Each row was made from one walk, in order. Every step used is in the known rows, and no mark comes twice. Write each row's walk.
In the rows, 128 means zero.
Known rows:
funav/rola/zolap/basa: 125	116	71	124	127	133	116	127	117	127	126	123	125	134	110	122	133	129	149	134	137	122	142	110	121	124	150	132	121	112	138	147	125	137	131	139	113	124	137	122	107
rola/rafi/funav: 132	156	137	131	122	130	134	141	130	134	108	124	124	113	114	131	118	132	112	134	129	128	137	131	125	126	126	123	145	117	103	128	140	134	134	120	126	124	118	119	145
zonun/rola/funav: 119	163	119	127	122	126	126	125	139	132	121	129	129	122	148	131	122	139	122	141	131	153	125	120	135	119	144	135	97	148	140	130	141	122	139	143	137	131	152	130	134
zonun/funav/zolap: 132	162	145	124	128	123	131	115	113	139	126	126	115	136	157	124	134	136	119	134	103	126	144	144	121	129	148	115	89	141	123	103	129	123	133	127	130	129	148	125	141
zolap/basa: 137	120	108	129	123	125	129	130	120	117	122	120	136	124	115	124	126	128	131	135	122	137	135	126	127	126	136	130	137	127	122	145	134	142	130	130	126	129	147	126	122
funav/rafi: 137	155	148	136	133	131	129	130	124	128	111	124	141	117	78	131	125	115	130	126	145	131	128	127	114	127	131	131	136	130	118	126	116	135	135	121	128	128	142	129	106
lote/zonun/murutep/rafi/funav/zolap/basa: 113	157	144	124	133	125	132	129	111	65	120	125	156	141	153	127	137	115	111	152	131	130	136	107	133	126	136	101	125	130	98	116	124	145	155	101	130	135	153	130	113
murutep/zonun/rola/rafi/zolap/basa: 142	159	133	124	124	133	137	131	110	116	101	126	148	144	135	109	116	144	102	145	129	146	115	127	122	130	120	119	109	134	116	135	139	132	150	132	133	132	163	125	122
funav/zolap/basa/zonun/rola: 134	140	137	122	124	120	119	134	104	115	118	119	146	134	132	115	133	138	118	135	116	141	135	146	127	128	157	114	116	137	115	127	125	135	134	137	122	127	150	134	114
rola/rafi/funav/zonun: 141	151	116	131	128	130	135	136	131	136	102	131	130	107	118	133	115	127	116	137	106	125	139	132	123	123	137	123	150	120	92	130	128	131	141	114	125	126	120	118	128
zolap/basa/zonun: 145	115	109	129	125	121	128	132	117	112	130	119	137	119	97	125	127	136	140	134	111	134	141	144	127	123	151	136	158	126	119	149	129	146	122	135	122	129	144	127	110
lote/zonun: 136	128	116	127	134	137	129	125	127	106	147	128	142	127	129	129	135	117	136	129	122	128	134	125	138	124	119	123	152	130	122	130	118	134	123	117	128	129	127	129	113
mose/zipim: 138	139	150	130	129	142	134	116	130	128	117	128	109	132	129	138	132	116	134	122	131	116	112	124	129	127	132	121	112	138	126	144	125	123	124	122	122	129	127	131	124
rola/zolap/basa/zonun: 135	107	76	129	129	132	126	125	112	107	124	125	147	124	100	119	128	142	140	131	121	131	139	134	117	124	150	126	147	117	118	153	122	149	122	129	113	131	136	132	118
funav/rafi/zonun/rola/zolap/basa: 131	138	121	131	132	129	133	133	112	99	127	119	181	113	97	131	120	129	129	146	148	151	120	117	110	121	120	130	132	135	123	143	109	140	151	112	127	126	160	124	80
zonun/rola: 120	144	148	125	129	124	126	140	129	117	137	125	138	128	143	125	125	128	121	140	144	139	125	128	134	126	133	127	109	139	145	128	125	120	139	137	135	129	135	130	125
rafi/funav/zonun/rola: 118	143	134	128	133	119	134	131	134	128	125	133	130	108	148	129	113	123	118	151	118	137	140	138	131	116	148	126	134	133	124	126	120	121	143	117	127	130	125	124	108
zolap/basa/zonun/murutep/funav: 125	124	118	132	130	117	130	116	119	86	140	124	130	125	138	128	129	140	136	149	108	123	142	136	122	119	154	132	137	146	119	150	134	147	142	132	130	142	173	133	111
murutep/funav/rafi/zonun/rola/zolap: 118	151	138	134	134	129	134	109	118	123	135	129	172	104	134	136	126	136	139	150	131	135	125	125	102	118	113	133	118	149	128	143	119	129	157	108	133	135	174	129	82
zonun/rola/rafi/zolap/basa/zige: 138	173	148	124	121	129	130	158	109	118	108	119	185	146	123	113	120	137	101	146	131	141	133	110	126	129	122	128	108	124	124	131	143	133	149	146	127	127	167	127	138
basa/zonun/funav/rafi/zolap: 148	166	154	131	136	128	139	121	116	121	123	121	151	125	77	120	121	138	134	136	113	127	155	147	111	120	148	145	117	143	120	116	123	137	124	130	130	132	168	129	106
zolap/basa/zonun/funav: 147	132	113	129	126	117	136	125	117	111	143	116	129	117	103	126	127	141	143	144	98	133	159	157	125	121	162	140	142	137	125	143	131	144	124	137	129	133	154	123	116
rola/funav/zolap/basa/zonun/murutep/rafi: 126	170	118	123	121	120	125	116	113	100	89	127	145	139	136	128	133	148	115	140	108	141	126	114	122	124	168	118	95	144	96	124	145	145	150	135	132	135	180	133	130
rola/zolap/basa/zonun/murutep: 122	108	82	130	134	130	125	126	115	76	129	127	140	138	118	119	127	142	130	138	130	124	131	119	119	123	156	121	131	124	118	147	118	148	134	128	115	137	144	135	123
funav/zolap/basa/zige: 130	151	137	125	119	120	126	134	97	136	103	123	148	148	147	123	135	129	113	132	107	133	132	129	122	133	145	110	124	114	112	119	134	139	138	137	113	125	152	129	135
mose/zige: 129	125	136	128	130	120	126	126	127	121	123	139	140	131	133	133	127	139	134	129	135	128	128	123	135	136	133	131	147	117	145	127	123	134	131	134	125	125	132	125	116
rola/funav/zonun/murutep/zolap/basa: 132	136	45	128	132	131	132	113	134	110	93	135	132	121	152	132	113	145	126	143	105	137	122	104	128	111	166	125	112	142	109	129	127	136	155	114	125	140	179	132	115
rafi/funav/rola/zolap/basa/zige: 107	141	97	126	122	122	126	135	116	144	122	125	123	129	130	128	127	125	136	149	132	127	154	119	123	119	159	132	138	96	135	136	135	141	134	141	105	123	132	117	118
zonun/rola/zolap: 112	136	115	127	132	132	122	134	124	111	133	131	148	131	143	119	125	135	124	138	150	137	123	121	126	126	134	120	108	129	144	135	119	122	137	131	126	132	129	134	129
lote/zonun/rola/rafi: 140	159	132	127	131	139	126	146	129	94	144	123	155	123	128	128	131	122	122	138	133	134	128	123	140	126	118	120	141	136	122	134	119	127	139	124	136	129	130	128	119
lote/zonun/murutep: 119	129	117	128	140	135	128	128	131	68	151	131	130	141	156	129	133	118	123	138	132	121	125	109	139	124	126	115	133	140	123	122	113	134	138	116	132	135	138	133	120
basa/zolap: 126	130	141	128	126	120	125	119	115	149	124	128	122	140	126	122	135	130	122	127	123	130	130	139	126	134	130	138	135	128	122	113	133	126	118	135	131	124	110	131	138
murutep/funav/zonun/rola: 125	143	129	130	135	121	129	110	128	131	136	136	140	108	163	130	126	131	136	151	99	125	136	137	120	117	139	130	118	155	131	141	125	118	152	124	137	141	163	132	98
basa/zonun/murutep/funav/rafi/zolap: 122	154	157	134	139	126	129	112	119	97	121	131	153	136	114	120	123	138	127	141	124	115	135	124	110	120	138	135	104	153	115	123	128	139	146	122	130	142	186	140	104
lote/zonun/rola/rafi/funav/zolap/basa: 135	164	132	125	124	134	127	146	115	100	122	118	154	121	142	122	129	121	108	145	126	144	140	129	137	125	132	104	138	132	104	130	127	139	143	116	127	124	140	125	121
murutep/rafi/zolap/basa/zonun/funav: 144	159	148	120	127	121	142	128	104	104	117	118	185	140	86	116	129	141	129	149	110	133	156	127	117	127	138	141	109	133	113	130	141	142	136	129	139	136	180	127	112
murutep/funav/rafi/zolap/basa: 136	153	137	136	128	131	132	111	111	135	101	123	170	122	93	118	125	129	133	141	119	130	145	122	102	122	121	139	113	144	113	141	141	144	144	116	129	136	200	134	96
basa/zonun/murutep: 119	126	135	129	136	122	127	128	127	83	141	129	120	137	134	129	126	138	126	134	127	118	128	132	130	124	151	128	127	139	123	124	119	134	136	133	127	136	134	135	123

Write each row's walk:
137	144	76	128	129	129	130	108	140	145	102	140	126	115	133	136	120	139	132	132	90	137	128	119	125	115	152	137	123	142	111	132	134	128	135	129	128	130	148	126	119 -> rola/funav/zonun
122	131	120	126	134	129	122	133	121	105	140	128	150	124	121	121	126	143	134	135	136	133	129	140	126	123	149	128	127	131	136	136	112	128	127	139	123	133	125	136	117 -> basa/zonun/rola/zolap
120	145	157	125	136	119	131	131	122	74	131	129	146	139	119	130	131	134	126	142	137	118	125	123	127	127	150	130	126	138	116	121	120	134	146	131	137	139	142	133	116 -> basa/zonun/murutep/rafi
139	137	128	120	124	120	139	117	106	122	140	119	144	128	161	133	130	142	122	145	88	138	139	138	118	123	128	122	106	142	115	119	130	133	141	111	130	125	160	115	111 -> rafi/zonun/funav/zolap/basa
141	154	117	123	124	133	117	140	129	139	124	121	115	133	108	130	133	126	138	127	134	114	136	117	128	128	136	136	125	119	126	132	132	125	136	144	128	119	126	116	122 -> funav/rola/rafi
126	148	80	130	133	127	130	108	143	111	105	141	116	130	156	137	118	139	122	139	101	131	123	103	126	115	159	130	103	148	112	125	131	128	149	125	131	137	158	129	128 -> rola/funav/zonun/murutep
128	141	132	125	134	134	127	135	129	98	155	126	152	127	145	126	133	119	129	139	137	139	132	125	143	122	123	123	135	140	139	129	114	125	133	124	135	130	134	130	108 -> lote/zonun/rola
149	124	86	127	130	125	139	127	113	122	131	116	142	114	113	124	122	147	143	141	111	132	149	157	128	118	161	131	134	131	125	130	120	140	128	121	120	136	165	129	111 -> murutep/zolap/basa/zonun/funav
119	115	88	127	134	129	132	133	121	84	119	123	133	138	150	124	120	134	120	141	145	126	118	113	132	123	144	113	113	132	126	123	119	137	152	112	122	139	165	135	124 -> zonun/murutep/zolap/basa
119	152	142	119	125	117	140	141	100	96	133	125	212	133	138	135	132	137	123	161	131	146	121	107	118	126	120	129	130	118	127	139	124	135	162	124	133	131	156	121	99 -> murutep/rafi/zonun/rola/zolap/basa/zige
129	147	148	135	130	125	137	105	120	136	133	127	158	102	123	142	129	128	143	143	115	129	129	132	104	119	107	138	135	148	117	135	126	133	150	105	135	132	171	124	81 -> murutep/funav/rafi/zonun
142	150	141	136	130	127	132	111	109	130	109	121	172	116	81	118	126	135	141	140	111	128	149	136	102	119	131	143	127	145	109	144	137	148	137	121	128	137	199	136	89 -> murutep/funav/rafi/zolap/basa/zonun
144	153	90	132	127	129	130	132	118	125	100	116	162	105	87	127	115	144	140	139	140	153	130	137	124	112	166	136	129	140	121	134	121	142	140	127	123	133	182	135	97 -> murutep/zolap/basa/zonun/rola/funav/rafi
110	153	160	125	135	121	132	131	125	76	123	131	146	145	142	132	132	126	115	146	148	120	118	101	127	132	133	118	106	134	120	118	127	129	158	123	142	139	146	131	129 -> zonun/murutep/rafi
134	130	121	124	122	126	122	126	105	129	104	122	135	140	136	119	134	131	116	126	116	134	131	129	122	132	140	110	112	126	109	125	132	138	134	125	119	126	147	131	127 -> funav/zolap/basa
134	153	112	123	135	132	129	120	131	118	167	124	110	126	132	132	140	120	153	142	111	119	161	130	138	119	143	136	129	136	143	123	120	127	126	130	133	127	141	117	103 -> lote/zonun/funav/rola
128	115	80	127	139	139	132	131	123	67	137	125	147	136	153	124	127	124	129	141	138	126	125	110	141	120	134	109	138	135	120	125	109	142	145	102	123	138	159	136	107 -> lote/zonun/murutep/zolap/basa
139	151	94	125	117	124	122	113	116	140	93	126	131	128	127	126	129	151	126	127	94	145	135	133	124	121	167	125	112	137	101	130	146	144	127	138	120	126	163	131	131 -> rola/funav/zolap/basa/zonun
113	158	138	125	135	122	137	132	120	112	109	136	172	116	129	129	121	125	122	156	135	135	136	120	120	122	144	121	124	122	112	129	118	126	153	112	131	135	131	128	104 -> murutep/rafi/funav/zonun/rola/zolap
132	138	123	129	121	120	133	138	110	126	122	121	150	134	126	130	129	125	127	141	113	134	139	126	127	128	140	131	149	111	128	138	136	144	135	142	118	129	148	124	129 -> zolap/basa/zige
115	107	108	122	136	129	139	129	124	92	141	130	148	134	176	136	119	144	118	141	135	125	101	109	129	119	114	118	110	140	126	110	112	126	156	97	128	133	151	128	108 -> rafi/zonun/murutep/zolap
138	156	151	133	133	138	130	130	118	128	97	127	168	136	76	116	120	123	121	125	142	131	130	112	111	126	114	134	109	131	115	117	124	136	134	117	126	127	164	133	108 -> funav/rafi/zolap
145	151	114	124	130	131	132	119	110	107	141	121	135	131	145	124	140	125	128	140	94	132	155	139	131	124	142	112	125	139	115	121	124	140	129	115	128	130	155	125	118 -> lote/zonun/funav/zolap/basa
120	150	172	117	128	116	138	136	118	99	143	124	187	124	138	138	131	132	122	153	138	143	115	114	126	127	107	132	119	139	128	126	123	121	156	117	148	129	144	121	97 -> murutep/rafi/zonun/rola
131	173	143	128	115	123	132	147	105	142	88	120	142	130	133	126	126	130	101	139	109	132	140	134	121	131	141	110	139	107	92	122	145	144	143	129	114	122	140	120	152 -> rola/rafi/funav/zolap/basa/zige
113	135	124	132	139	131	130	110	131	81	157	133	132	131	175	132	137	123	132	146	117	114	133	115	132	120	124	117	128	151	124	130	123	133	146	112	136	143	159	135	113 -> lote/zonun/murutep/funav
139	155	145	124	130	120	130	117	112	129	135	125	119	130	133	124	134	144	130	131	93	123	150	163	122	125	162	127	110	142	118	109	123	129	124	135	126	130	142	129	128 -> basa/zonun/funav/zolap
127	163	132	123	123	121	120	123	123	132	117	128	134	126	141	125	128	150	121	131	113	146	128	142	130	120	162	126	98	150	123	120	134	125	131	145	129	128	149	136	128 -> basa/zonun/rola/funav/zolap
119	150	143	125	139	131	133	129	125	58	141	130	155	143	142	132	139	116	124	145	140	121	125	100	136	127	125	114	128	137	115	120	115	135	150	111	140	139	144	132	113 -> lote/zonun/murutep/rafi
132	139	128	125	123	126	134	138	105	129	107	123	178	155	119	113	124	135	114	139	113	135	140	110	122	127	123	134	116	114	124	127	145	142	133	138	117	128	171	129	129 -> rafi/zolap/basa/zige
158	154	105	126	123	123	128	133	117	120	138	111	118	118	86	127	130	140	149	143	101	123	165	147	126	122	168	146	139	130	121	146	133	142	129	150	128	126	156	113	109 -> zolap/basa/zonun/funav/rola/rafi
147	165	151	135	135	123	136	122	120	122	136	120	127	109	81	131	125	131	145	137	113	126	153	158	115	120	159	145	134	143	123	122	115	137	125	134	132	133	152	125	103 -> basa/zonun/funav/rafi
143	164	120	121	120	133	121	149	110	141	105	119	154	154	100	118	130	132	124	136	122	119	146	103	123	128	133	140	116	109	123	131	145	137	141	152	118	119	161	117	122 -> funav/rola/rafi/zolap/basa/zige
123	119	110	127	139	127	130	131	125	91	132	129	133	136	138	126	121	144	128	132	135	117	121	133	133	120	153	122	123	134	124	115	109	131	138	121	121	138	144	140	118 -> basa/zonun/murutep/zolap
125	125	111	129	142	126	128	121	132	90	124	139	125	136	151	130	121	126	120	139	115	115	122	111	127	122	147	119	121	140	114	122	110	125	152	117	129	137	139	131	113 -> funav/zonun/murutep
121	156	114	128	136	135	122	120	132	88	151	129	120	133	157	133	140	122	139	144	120	104	139	106	131	121	129	122	126	144	121	132	128	131	154	125	136	136	159	125	109 -> lote/zonun/murutep/funav/rola/rafi
135	175	114	137	125	133	130	115	135	144	93	128	132	110	93	136	122	129	131	128	129	146	127	117	116	119	143	139	118	138	115	129	135	137	134	130	132	128	163	128	122 -> rola/funav/rafi
131	137	120	123	138	125	134	126	115	73	100	134	178	152	123	118	122	127	113	151	117	121	128	90	120	125	138	123	107	136	100	124	123	136	163	112	136	140	177	131	102 -> funav/zonun/murutep/rafi/zolap/basa
135	160	114	132	124	130	135	111	132	138	108	127	149	107	106	146	119	137	132	133	119	149	118	113	113	115	124	144	122	143	112	128	132	136	141	117	133	124	166	121	104 -> rola/funav/rafi/zonun
136	165	145	128	127	130	136	129	121	124	117	129	119	130	147	123	120	139	110	140	133	139	108	141	127	130	127	117	120	138	122	130	129	122	148	136	137	132	138	124	126 -> murutep/zonun/rola/rafi
128	154	161	120	128	130	135	130	114	117	103	130	188	150	105	117	130	132	117	136	138	130	129	102	120	133	110	132	100	127	115	117	139	129	140	119	137	130	157	132	120 -> murutep/rafi/zolap
130	138	91	127	135	124	129	137	111	113	118	134	170	129	138	123	122	130	126	151	111	135	134	121	121	121	156	124	138	123	128	142	111	131	150	134	115	135	147	129	106 -> funav/zonun/rola/zolap/basa/zige
141	170	103	133	122	136	130	118	124	138	78	124	163	126	77	122	116	136	123	131	124	153	135	103	112	118	136	142	105	138	108	133	148	148	135	127	127	128	193	130	119 -> rola/funav/rafi/zolap/basa
126	141	117	120	129	130	123	137	128	104	143	123	120	138	139	137	128	135	127	139	130	113	120	98	128	124	122	131	113	130	124	125	124	125	156	131	132	120	138	111	108 -> funav/rola/rafi/zonun/murutep
114	158	129	126	131	133	121	119	127	108	120	130	126	152	155	120	128	138	123	145	126	102	135	95	119	124	125	130	78	144	126	124	144	126	159	132	135	135	182	128	123 -> zonun/murutep/funav/rola/rafi/zolap
145	135	126	125	124	133	135	137	124	120	128	124	151	119	127	139	124	140	119	131	113	129	117	120	122	128	101	130	140	130	106	133	129	129	141	115	133	121	128	116	121 -> rola/rafi/zonun
119	162	160	123	120	117	133	130	106	124	94	121	156	127	124	126	132	123	114	146	127	139	138	128	121	131	140	112	122	118	95	121	140	140	145	113	129	128	144	125	122 -> murutep/rafi/funav/zolap/basa
133	136	123	126	137	124	127	130	129	117	127	134	143	122	139	127	122	125	127	141	118	132	127	129	130	121	144	128	123	141	129	130	110	117	145	126	132	133	138	128	103 -> funav/zonun/rola
135	178	123	131	126	130	138	109	117	131	87	128	144	133	119	116	112	143	113	146	130	164	117	122	116	119	137	131	93	147	120	130	143	137	149	132	133	134	195	130	106 -> murutep/zonun/rola/funav/rafi/zolap/basa
